What can hang from each mark
sutoz: gekud
pumafo: rubab zoral
gekud: sutoz
zoral: nugar pumafo tagut zasur
nugar: sevon
zasur: zoral
rubab: pazubin pumafo tagut
sevon: sutoz zasur
pazubin: rubab
lodib: zoral

Every row comes from one small tree of marks. The marks that hang from a mark follow it in brackets, in alphabetical order. Every link used is in the known rows. Which tree was each row made from?
Known rows
zasur(zoral(nugar pumafo tagut)): -14.2 -33.1 17.1 -1.9 -3.6 -3.7 -0.2 26.0 -7.3 42.2 -14.3 -32.0 37.5 0.9 -31.6 22.4 -21.0 9.6 -19.8 7.4 26.0 30.2
sevon(sutoz zasur(zoral)): -22.5 -34.8 8.9 -25.7 35.3 -6.3 16.2 -3.6 -16.5 -3.7 17.7 -36.6 -11.3 -13.7 -15.4 -13.7 -27.3 4.2 -32.6 28.2 29.3 31.6
sevon(sutoz zasur): -19.0 -35.4 18.9 -11.5 43.6 -21.4 10.3 10.9 -13.4 -4.8 -1.2 -37.4 -1.9 -22.7 -13.8 -26.0 -18.0 4.4 -34.0 17.5 21.6 34.4
pumafo(rubab zoral(nugar(sevon(sutoz)) tagut zasur)): 1.7 -16.4 21.1 -7.6 21.7 1.3 -18.4 15.2 -2.2 27.5 -10.3 -49.5 25.4 9.8 -39.4 -11.6 -39.3 0.3 -31.7 37.8 4.0 8.4
sevon(zasur(zoral(nugar pumafo tagut))): -21.1 -50.6 24.0 -10.1 11.3 -5.1 7.1 19.7 -6.5 37.8 -1.9 -36.8 48.9 -5.4 -34.8 -8.0 -22.6 4.9 -33.7 6.2 33.0 58.0
zoral(nugar(sevon)): 16.0 -3.8 6.6 -8.2 16.3 -10.6 15.2 39.3 -16.0 -14.4 -16.6 -24.8 5.1 16.5 -19.8 5.3 -2.6 -5.5 -8.8 -0.9 3.3 9.9
pazubin(rubab): -7.9 -21.8 23.9 -3.6 21.8 -47.6 0.9 16.2 -17.2 -9.3 -3.2 -16.1 3.6 -9.6 -9.8 10.8 -26.2 14.7 3.8 25.7 -0.9 2.9
nugar(sevon(sutoz(gekud) zasur(zoral(pumafo)))): -28.3 -45.7 12.4 -23.2 47.1 11.8 38.5 21.8 -21.1 -17.9 29.7 -27.3 4.5 -4.0 -34.1 -13.1 -13.7 -18.2 -24.0 34.5 29.4 33.9
sevon(sutoz(gekud) zasur(zoral(nugar pumafo))): -32.0 -52.8 39.9 -16.9 42.9 -0.2 5.4 30.9 -13.8 8.8 21.4 -36.6 5.3 -5.5 -33.2 -19.9 -26.8 5.3 -26.5 22.6 38.3 44.3
gekud(sutoz): -8.7 -27.6 12.2 -15.4 -1.8 -24.4 16.9 26.1 -2.0 10.4 -18.7 -37.3 -10.6 7.4 -1.2 5.2 -13.7 14.1 -12.2 29.2 -7.9 -6.4
rubab(pazubin pumafo(zoral(nugar)) tagut): -9.6 -32.9 9.7 -30.2 15.1 -3.5 -27.1 37.0 3.1 11.7 -45.6 -8.0 -23.0 -14.9 -9.4 10.9 -26.9 3.4 -41.8 -11.3 62.2 18.1
lodib(zoral(pumafo(rubab) tagut zasur)): -39.9 -53.2 13.0 3.4 13.6 -11.9 -18.3 28.5 -7.1 48.5 -17.0 -70.4 52.3 18.0 -33.7 -4.4 -14.3 -7.1 -24.5 29.8 7.4 41.1
lodib(zoral(nugar pumafo tagut zasur)): -11.7 -48.4 14.4 10.8 26.5 -13.5 -14.1 35.3 -3.4 45.3 -32.7 -65.1 56.7 25.1 -25.9 -6.9 -3.6 3.0 -26.2 16.7 13.1 54.0
rubab(pazubin pumafo(zoral(nugar(sevon))) tagut): 2.6 -22.3 -5.0 -31.9 19.2 10.0 -4.7 43.5 2.7 -10.0 -45.0 -8.7 -16.6 -4.3 -23.4 12.1 -17.6 -10.4 -40.5 -10.1 54.4 13.4
zasur(zoral(pumafo tagut)): -20.2 -35.2 5.8 -6.2 -1.6 -4.9 16.0 12.6 -13.7 33.2 -6.4 -25.3 28.2 -9.3 -20.1 24.9 -18.6 3.7 -23.4 20.1 24.2 23.4
lodib(zoral(pumafo zasur)): -24.5 -52.3 7.9 0.8 38.4 -20.5 5.3 33.6 -12.5 15.9 -13.3 -49.2 33.2 22.0 -4.1 -9.2 -0.9 -15.2 -19.4 24.3 8.8 39.7
zasur(zoral(nugar(sevon) pumafo(rubab))): -16.7 -23.9 18.6 -10.7 1.6 6.9 9.1 55.9 -12.7 7.1 11.1 -29.5 15.8 18.3 -45.6 14.8 -25.5 -16.6 -12.9 17.9 9.4 12.8
sevon(sutoz(gekud) zasur(zoral(nugar pumafo(rubab)))): -47.8 -51.9 51.7 -19.5 31.3 4.6 -11.9 38.0 -14.3 16.8 34.5 -46.4 4.5 -3.1 -48.2 -16.2 -39.7 0.7 -26.2 29.8 32.8 39.4
zoral(nugar pumafo tagut zasur): -14.4 -48.2 23.4 5.4 11.0 -25.5 -4.9 40.2 -5.2 56.5 -35.0 -48.6 59.7 0.8 -17.4 -7.3 -12.3 9.9 -27.3 12.8 15.5 38.5
pazubin(rubab(pumafo tagut)): -23.5 -39.0 7.4 -18.9 16.9 -34.9 3.5 25.8 -10.4 14.4 -32.5 -21.5 -13.1 -19.6 -14.3 25.2 -13.0 22.6 -24.7 20.0 27.5 8.0
rubab(pazubin pumafo(zoral(zasur)) tagut): -25.9 -51.1 -8.5 -41.1 21.2 -10.0 -12.7 20.6 -2.9 19.5 -37.0 -13.7 -9.2 -13.8 9.2 -1.3 -24.0 -5.0 -47.6 11.0 56.2 16.8
rubab(pumafo(zoral)): -4.2 -21.1 8.6 -20.2 27.5 -18.2 2.7 13.6 -19.6 14.6 -21.1 -11.6 -20.9 -11.9 12.4 5.1 -16.7 -11.5 -31.0 25.1 24.2 8.3
lodib(zoral): -0.4 -20.9 -0.9 -6.0 25.1 -14.0 -3.5 15.4 -15.8 -13.0 -11.6 -37.8 -0.9 20.1 -10.9 5.1 -1.4 -3.3 -11.9 10.8 9.1 25.0
nugar(sevon): 6.6 -5.6 -5.1 -14.2 16.9 -13.3 26.5 24.3 -20.1 -22.7 -8.5 -19.0 3.9 6.5 -11.2 7.4 -1.3 -9.8 -13.0 8.1 2.2 1.7

Write each row's tree
-19.6 -38.4 22.2 2.8 2.5 -9.7 -3.4 51.4 -4.4 44.0 -19.8 -57.0 61.6 14.8 -39.9 -7.2 -17.0 -7.5 -25.1 18.2 -1.1 25.2
zoral(nugar(sevon) pumafo(rubab) tagut zasur)
8.7 -20.7 31.5 -26.8 58.9 1.0 5.4 12.6 -13.2 -30.3 14.9 -19.1 -4.9 6.0 -34.4 -30.2 -24.6 -9.1 -27.4 20.3 19.5 25.7
pumafo(zoral(nugar(sevon(sutoz(gekud) zasur))))
4.7 -21.6 13.8 -9.9 46.8 -8.5 17.8 34.1 -7.9 -21.2 -7.1 -44.8 6.9 -3.9 -34.8 -27.8 -13.0 -2.7 -30.4 8.7 15.1 37.0
zoral(nugar(sevon(sutoz zasur)))
-12.2 -31.5 21.3 -40.0 16.8 10.2 -19.4 30.7 6.0 -31.0 0.2 -15.5 8.7 1.5 -50.5 -13.8 -43.2 -15.9 -40.6 -17.2 41.8 27.1
pumafo(rubab(pazubin tagut) zoral(nugar(sevon(zasur))))
-7.4 -41.5 17.8 -0.5 22.6 -8.9 23.3 36.8 -3.3 16.0 -22.6 -39.9 64.4 -3.3 -46.3 -17.0 -5.9 -9.2 -33.9 -1.2 16.4 52.7
zoral(nugar(sevon(zasur)) pumafo tagut)
4.1 -22.0 27.6 -6.2 20.0 -36.0 -23.9 12.3 -4.7 38.1 -37.2 -22.6 11.7 -15.6 -19.0 11.7 -35.0 19.4 -21.5 29.1 19.1 19.1
pazubin(rubab(pumafo(zoral(nugar tagut))))
4.5 -28.9 9.1 -7.0 30.4 -20.3 -16.9 28.4 -12.4 11.1 -17.4 -54.3 14.8 39.1 -5.0 -15.2 -2.3 4.0 -16.1 12.5 6.9 36.5
lodib(zoral(nugar zasur))
-36.9 -35.2 31.3 -12.5 -1.4 -0.3 -24.8 56.4 -4.4 17.5 1.4 -29.6 8.6 1.6 -32.0 16.5 -45.1 -7.4 -12.2 3.7 39.2 22.8
zasur(zoral(nugar pumafo(rubab(pazubin))))
-39.0 -47.4 23.3 3.4 14.0 -3.2 -44.4 49.0 7.9 44.4 -30.6 -72.4 58.4 17.5 -38.8 -6.3 -24.3 -5.5 -22.2 5.9 32.3 54.5
lodib(zoral(nugar pumafo(rubab(pazubin)) tagut zasur))
-31.1 -50.1 35.3 4.9 1.9 -23.4 -22.6 45.2 -4.7 67.9 -20.7 -55.8 58.7 4.3 -32.2 -9.6 -25.9 4.8 -27.2 21.5 9.7 28.4
zoral(nugar pumafo(rubab) tagut zasur)
-44.5 -41.2 4.9 -24.8 5.4 15.4 10.6 21.1 -1.0 2.1 9.4 -38.7 48.6 -13.1 -50.0 -4.6 -32.3 -24.3 -28.9 10.1 41.9 45.3
nugar(sevon(zasur(zoral(pumafo(rubab(pazubin)) tagut))))
-9.0 -38.3 4.1 19.5 46.6 2.7 6.9 39.7 3.6 20.9 -37.9 -73.9 53.9 19.4 -44.0 -9.8 0.6 -3.6 -30.3 24.8 9.8 48.9
lodib(zoral(nugar(sevon(sutoz)) pumafo tagut zasur))
-5.1 -22.5 19.4 -20.6 27.2 -11.7 -22.6 33.1 -4.6 10.3 -36.2 -14.3 -13.1 -12.5 2.6 -2.6 -27.6 -8.0 -30.1 1.2 49.8 21.5
rubab(pazubin pumafo(zoral(nugar)))
-47.4 -60.3 31.2 -16.2 3.9 -12.7 -33.4 71.0 5.1 29.3 -26.4 -41.7 29.0 -1.1 -31.1 1.1 -31.2 0.3 -33.5 -5.9 42.2 26.0
zoral(nugar pumafo(rubab(pazubin tagut)) zasur)
-9.9 -25.1 14.0 -4.7 18.9 18.9 16.4 26.7 -11.8 15.0 -1.4 -36.2 16.8 2.9 -52.3 17.2 -15.2 5.9 -18.2 26.9 27.5 21.8
zasur(zoral(nugar(sevon(sutoz(gekud))) pumafo tagut))
6.6 -33.0 -6.7 -31.9 24.1 -4.2 8.4 28.6 -7.0 16.2 -36.4 -19.9 0.3 16.5 -12.8 -6.3 -10.5 -6.3 -46.3 16.6 25.0 13.2
rubab(pumafo(zoral(nugar(sevon) zasur)) tagut)
-13.8 -39.5 25.4 -2.7 48.5 -12.0 16.2 57.6 -13.6 8.4 -7.9 -42.6 23.4 12.6 -25.2 -17.7 -6.4 -8.1 -17.2 31.0 12.2 19.6
zoral(nugar(sevon(sutoz(gekud))) pumafo zasur)
-31.3 -36.0 -10.3 -29.5 10.2 -6.4 -5.0 33.4 -3.7 11.8 -45.1 -21.1 -20.3 -23.2 -5.4 16.2 -6.2 3.1 -37.0 -8.5 60.2 17.4
rubab(pazubin pumafo tagut)
10.9 -27.0 20.6 -14.2 11.3 -20.2 -20.7 3.0 -8.3 40.7 -22.3 -27.9 34.3 11.3 -6.6 -9.1 -29.1 10.5 -26.2 19.7 11.3 21.3
pumafo(zoral(nugar tagut zasur))
-37.4 -49.2 15.1 -17.5 4.8 -0.1 -10.6 77.0 6.4 7.0 -25.4 -41.2 35.3 6.6 -45.6 0.2 -21.9 -11.4 -29.7 -6.2 35.0 21.7
zoral(nugar(sevon) pumafo(rubab(pazubin tagut)) zasur)
-49.1 -38.9 19.6 -18.7 -0.4 0.5 -9.6 41.5 -5.7 9.4 9.6 -25.1 6.4 -12.0 -23.4 16.2 -40.0 -14.8 -10.3 12.6 39.0 17.9
zasur(zoral(pumafo(rubab(pazubin))))
9.9 -14.7 8.5 2.2 13.8 -5.5 -21.1 12.7 -5.2 20.9 -31.8 -51.5 25.0 22.3 -30.2 9.3 -4.4 14.3 -17.4 1.1 14.1 40.0
lodib(zoral(nugar tagut))
-27.0 -52.0 10.3 2.2 10.7 -24.8 5.3 23.7 -10.4 51.2 -27.0 -40.9 56.1 -5.6 -7.9 -3.5 -10.0 1.7 -27.9 22.5 11.7 31.1
zoral(pumafo tagut zasur)
